What can hang from each mark:
pubap: rirod vumar
banavan: tiza
musar: banavan fodir legi rokos tiza
rokos: tobul
fumo: fodir musar
legi: demagub musar
fodir: fumo
demagub: banavan musar
rirod: musar
tobul: musar tiza
vumar: rirod rokos

In the rows, zero is written as 128.
Known rows, with every way that one mark hangs from another:
demagub{musar{rokos{tobul{tiza}}}}: [152  97 138  88 108 194 162 148  91 175 124 119 151 100 128 157 155 142
 109 114 148 121 130 148 115 114 183  90 140 128 135 132 107 166]
rirod{musar{banavan fodir}}: [125 105 143 111 139 136 159 118  99  92 101  88 100 142 133 170 165 152
 119 144 169 142 114 135  82 111 170 125 132 131  57 131 216 193]
vumar{rokos{tobul}}: [142 111 103 114 133 163 147  93 105 145 112 132 162 133 118 153 123 132
 141 131 130 136 156 172  76 141 129  61 123 116 110 109 172 167]
musar{banavan{tiza} legi rokos}: [114 174 148  97 107 112 170 163 102 128 125 113  79  97 134  99 127 132
 159 124 179  93  85  90  85 100 136 164 149 147 119 141 154 143]
legi{musar{banavan fodir rokos{tobul}}}: [152 115 152 100 106 178 165 134  88 138 103  91 121 130 152 160 169 150
 103 138 174 127  97 136  73 100 165  89 120 130 103 142 153 182]
fodir{fumo}: [159 122 139 123 158 121 128 120 137 142 134 120 131 130 106 145 174 116
 133 134 132 136 127 120 106 133 150 150 143 115  88 125 164 143]
rirod{musar{banavan}}: [108 134 137 107 130 133 157 145 103  97 107 106 100 139 126 158 128 147
 145 129 150 123 121 124 101 120 163 133 126 133  71 131 201 175]
rirod{musar{fodir}}: [132  93 149 116 139 146 145 104 106 108 116  95 122 147 117 164 179 161
 131 138 158 134 122 147  91 122 150 127 153 128  71 122 209 188]
pubap{rirod{musar} vumar{rokos{tobul}}}: [165  84  84 150 128 139 166  84  75 126 109 102 121 144 140 160 101 100
 174 139  83 168 207 209 102 168 118  28  94 121 117 116 217 148]
tobul{musar}: [132 108 137 122 128 140 151 140 135 127 147 137 152 129 135 143 146 146
 142 112 133 132 132 124 102 159 158 144 119 129 113 127 157 150]
rokos{tobul{musar{legi{demagub}}}}: [108 120 100 105 114 138 158 136 117 145 105 154 168 120 163 146 140 168
 147 109 145 127 112 139  43 119 148 173 148 164  86 129 178 153]
tobul{musar{fodir}}: [147  79 142 124 138 142 151 112 131 122 143 120 150 134 142 152 185 154
 120 127 152 152 126 134  80 154 161 137 124 129  99 125 172 166]
legi{demagub{banavan}}: [133 161 109 140 110 105 174 154 114 146 119 138 135 158 121 156 105 137
 163 133 171  99  84 104  97 111 165 173 162 193  62 128 161 156]
fodir{fumo{musar}}: [148 139 131 106 154 139 134 127 145 154 119 131 125 141 118 141 155 102
 143 140 128 132 119 106  83 132 172 140 131  90  69 127 169 139]
fumo{musar{rokos}}: [134 146 144  92 120 158 157 142 115 152 147 125 112 133 115 119 122 117
 160 114 142 102 118 109  95 136 164 103 138 104 127 117 133 147]
legi{demagub musar}: [134 140 144 125  96 125 144 192 126 142 108 141 130 153 145 155 140 154
 143 149 145  94  85 103 105 127 162 185 155 169  73 135 165 150]
tobul{tiza}: [152  97 135  97 133 135 149 140 103 132 136 127 135 102 115 154 146 134
 117 117 136 133 142 133 128 142 179 128 145 132 115 130 141 139]
fumo{fodir musar{banavan}}: [147 159 121  88 156 132 145 135 148 140 105 134 100 138 140 139 134 108
 124 129 131 127 111  85  76 116 198 109 109  80  54 129 175 157]
tobul{musar{banavan fodir} tiza}: [154  62 130  95 138 146 175 124  99 107 122 110 131 106 162 177 175 153
  86 124 158 175 144 134  87 139 219 125 103 136  86 149 168 164]
rirod{musar{fodir{fumo}}}: [144  94 145 122 168 146 137  89 120 122 107  90 124 148 111 171 211 150
 129 149 153 157 128 150  86 114 162 140 147 117  50 132 215 183]
legi{demagub{banavan musar}}: [135 156 124 143  98 122 170 190 132 162 107 144 134 166 138 160 120 138
 151 154 168  87  58  87  94  99 177 192 157 189  44 134 155 171]
legi{musar{rokos}}: [139 133 171 115  97 157 147 177 108 147 142 119 121 134 124 128 152 150
 146 128 140  92 100 111 122 130 153 137 140 133 131 137 131 152]
legi{demagub{banavan{tiza} musar}}: [135 181 126 146  82 117 185 196 139 170  95 141 126 169 139 153 111 140
 163 163 198  80  42  79 101  97 169 206 164 208  40 138 154 163]
tobul{musar{rokos} tiza}: [141  84 139  89 120 167 175 135  96 146 162 125 147  96 131 143 151 156
 133  90 139 139 156 146 124 158 202 114 122 139 153 142 120 142]
pubap{vumar{rokos}}: [160 107 114 144 140 118 146 111  98 129 148 130 120 140 133 136 113 110
 166 151  99 147 177 161 107 169 132  75 111 115 127 118 189 142]
vumar{rirod{musar}}: [152 121 148 132 131 121 143 131 121  94 123 122 106 152 112 141 123 121
 145 140 119 140 132 134 115 147 127 120 132 131  92 119 186 154]
musar{fodir{fumo} rokos{tobul} tiza}: [169 119 134 112 143 176 168  65  83 153 129  81 125 116 123 149 208 117
 126 123 184 170 124 161  76  90 170  70 109 121 119 141 147 180]
vumar{rirod rokos}: [179 116 130 140 136 116 139 112 122 113 134 144 118 142 123 125 114  94
 140 157 106 150 149 138  91 166 117  86 114 120 116 109 168 144]
musar{banavan fodir legi{demagub}}: [127 133 125 110 130  90 151 145 105 108  96 121  99 122 161 146 167 145
 120 149 178 128  78  99  37  89 156 189 164 161  52 135 205 169]
rokos{tobul}: [144 118 122 113 128 149 141 116 113 138 122 123 153 124 114 151 136 130
 128 114 141 128 134 144  92 133 128 101 139 125 114 113 149 156]
rokos{tobul{musar{banavan} tiza}}: [138  84 105  84 125 167 179 126  93 127 107 125 156  97 162 178 130 149
 102 102 144 167 158 155  90 137 209  94  91 138 104 144 148 153]
fumo{musar{fodir}}: [149 115 139 104 141 145 143 117 129 133 121 119 121 145 130 144 163 124
 122 143 149 128 112 110  68 132 167 117 142  97  77 116 172 166]

Rows:
[111 196 123 119  90 103 196 164 100 164 115 131 110 131 128 114 107 149
 192 128 203  71  50  93  80  81 149 199 186 213  81 142 150 147]  musar{legi{demagub{banavan{tiza}}} rokos}
[132 148 156  98 120 115 170 134  99 122 121  93  79 105 142 113 165 138
 136 139 197 114  80  99  63  91 139 154 156 145 105 140 169 162]  musar{banavan{tiza} fodir legi rokos}
[145 191 132  83 134 145 172 133 133 161 117 120  82 138 135 116 125 112
 148 125 170 108  96  86  97 105 193 104 115  99  82 138 142 149]  fumo{fodir musar{banavan{tiza} rokos}}
[116  92 107  72 125 156 173 138  92 124  96 132 149  76 170 160 138 159
 108 100 136 153 139 143  55 117 196 130 110 137  97 150 167 151]  rokos{tobul{musar{banavan legi} tiza}}
[167 112 146 131 134 128 133 147 132 153  97 119 135 158 147 176 209 151
 117 174 161 133  84 115  78 107 177 190 154 151  33 145 188 165]  legi{demagub musar{fodir{fumo}}}
[125 135 135  87 136 124 151 141 119 113  98 119  89 123 158 131 156 124
 121 148 154 126  86  84  24 100 168 148 137  97  56 133 202 168]  fumo{musar{banavan fodir legi}}
[166 104 116 154 140 115 154 104  92  97 129 126  97 161 137 140  96 105
 175 168  80 172 185 175 109 171 122  61  94 119 108 119 218 147]  pubap{vumar{rirod{musar} rokos}}
[148 135 131 104 118 169 190  96  62 122 121  79 100 111 145 148 162 119
 116 117 202 156 115 142  71  87 176  54  94 137 127 138 146 191]  musar{banavan fodir rokos{tobul} tiza}
[187  88 143 157 146 106 151 101 103  86 132 101  90 157 137 150 147 113
 142 166 113 181 158 159 108 157 125  93 118 125 101 121 209 155]  pubap{vumar{rirod{musar{fodir}}}}
[132 161 148 114  87 134 170 200  96 140 117 124 100 140 155 145 126 147
 146 138 169  92  80  95 100 108 183 164 134 172  94 147 150 158]  legi{demagub musar{banavan rokos}}
[148 142 134 117 109 172 185 108  72 112 125 102 102 131 125 136 120 116
 160 117 154 153 137 165 103 111 143  49  97 139 136 130 152 169]  vumar{rirod{musar{rokos{tobul} tiza}}}
[152 118 138 109 118 178 176  85  70 138 136  87 120 116 128 142 176 129
 129 113 192 148 122 157  82 101 154  56 117 134 140 129 136 184]  musar{fodir rokos{tobul} tiza}
[ 81 160 140  98 115 130 171 161  80  83  93 105  72 112 148 133 135 145
 161 126 163 122  98 111  72  79 174 151 112 142  70 152 219 180]  rirod{musar{banavan legi tiza}}
[159  50 136 101 141 158 160 109 111 129 136 117 156 109 146 170 190 161
  98 120 149 168 146 148  96 153 201 125 124 135 102 139 158 161]  tobul{musar{fodir} tiza}
[136  50 119  78 137 168 164  99  97 134 107 122 170  85 162 165 193 174
  95 108 143 167 141 166  44 121 177 120 137 131  96 141 170 165]  rokos{tobul{musar{fodir legi} tiza}}
[106 147 152 105 112 167 181 130  71 121 139  95  96 129 113 131 140 145
 177 109 169 120 121 142 123 107 172  97 116 144 125 139 167 177]  rirod{musar{rokos tiza}}
[158  99  91 136 134 146 153  90  90 141 124 127 143 137 135 149 108 114
 156 142 102 157 187 187  88 159 123  38 103 115 129 112 185 149]  pubap{vumar{rokos{tobul}}}
[168 113 145 128 154 134 149  94 112 125 127  98 112 127 126 152 217 113
 123 146 171 168 117 127  87 106 175 127 114 120  80 144 177 169]  musar{fodir{fumo} tiza}
[129 134 114 108 109 153 182 133 123 131 104 121 141 124 157 157 115 146
 134 118 174 141 123 131  85 135 160 120  94 149  94 135 155 152]  rokos{tobul{musar{banavan{tiza}}}}
[135 121 145 110 117 161 199 117  80 109 148  94  97 118 165 139 172 137
 131 116 194 158 113 123  81 114 205  98  74 143 128 155 155 182]  tobul{musar{banavan fodir rokos tiza}}
[110 152 145  80 119 142 155 151 113 148 136 133 104 114 124  98 131 127
 167 114 138  93 101  96  62 116 151 136 159 100 121 126 153 146]  fumo{musar{legi rokos}}
[127 119 132 122 136 119 142 114 105  97 102 139 109 140 130 122 120 133
 163 157 103 138 136 150  59 133 112 115 134 122  81 121 227 160]  vumar{rirod{musar{legi}} rokos}
[130  93  98 116 128 179 163  90 112 145 116 141 184 137 144 157 128 149
 141 121 124 151 167 180  64 160 152  68  98 121 112 118 173 170]  vumar{rokos{tobul{musar}}}
[196 109 115 163 137  96 146 108 105 110 147 138 104 147 138 123  97  77
 159 166  81 173 180 156 109 182 112  63  95 116 136 112 181 127]  pubap{vumar{rirod rokos}}
[114  97 111  93 118 123 165 162 106 135 117 155 151  96 162 151 149 171
 137 112 140 133 125 128  72 127 193 195 152 172  88 148 172 136]  tobul{musar{legi{demagub}} tiza}
[138 168 143 141  93 129 176 187 141 161 107 129 123 157 124 141 121 131
 154 156 177  87  57  79 113 104 159 178 151 171  61 136 146 162]  demagub{banavan{tiza} musar}
[121 122 156 108 122 171 180 104  69 113 135  77  92 133 118 145 180 152
 153 123 188 138 120 152 100  99 175  93 122 142 115 139 181 196]  rirod{musar{fodir rokos tiza}}
[127 158 138  76 147 143 143 128 135 166 128 139 106 117 127  96 159 129
 155 110 126 100 101  95  60 101 168 123 149  79  96 130 157 152]  fumo{fodir musar{legi rokos}}
[162  79 101 103 138 172 165  86  77 118  88 127 144 128 126 173 111 130
 127 143 110 179 182 202  88 145 158  35 107 128  93 124 189 160]  vumar{rirod{musar} rokos{tobul{tiza}}}
[138  63  92  92 129 193 173  92  94 150 110 139 188 108 147 173 134 156
 120 111 120 170 187 197  77 158 191  57  94 128 113 134 162 159]  vumar{rokos{tobul{musar tiza}}}
[145  94 153 118 123 122 159 112  88 116 132  82  91 114 126 121 181 137
 152 121 138 129 120 143  79 116 120 129 161 132 115 130 198 165]  pubap{rirod{musar{fodir legi rokos}}}
[170  74  84 113 139 158 164  90  68 146 119 124 147 111 138 165 114 121
 136 136 102 176 209 205 103 157 165  28 105 119 130 128 169 140]  pubap{vumar{rokos{tobul{tiza}}}}
[171  93 103 132 130 159 158  87 122 126 122 151 165 141 150 146 114 116
 135 135 105 176 171 175  67 172 128  54  78 120 118 115 163 153]  vumar{rirod rokos{tobul{musar}}}
[129 152 127  80 155 127 128 132 151 151 109 149 116 123 133 113 159 130
 143 125 117 108  99  91  56 109 164 145 150  76  60 128 184 148]  fumo{fodir musar{legi}}
[131 163 145 140  93 144 186 182 116 143 117 129 111 148 135 144 133 120
 153 143 173 105  69  87 107  90 189 151 107 161  73 147 146 179]  demagub{banavan musar{tiza}}
[106 144 147 103 120 150 171 140  81 112 129  94  92 132 118 142 126 147
 156 112 160 113 120 130 108 112 167 114 130 137 108 135 179 178]  rirod{musar{banavan rokos}}
[145 134 132  91 118 197 186  91  81 150 121  98 113 126 139 139 157 113
 137 117 184 144 116 140  59  98 181  45 108 109 121 131 141 179]  fumo{musar{fodir rokos{tobul} tiza}}
[128 125 141 109 118 147 178 144 105 124 156 119 116 122 143 132 133 140
 143 101 154 131 126 116  98 141 177 122  98 135 135 139 143 157]  tobul{musar{banavan rokos}}
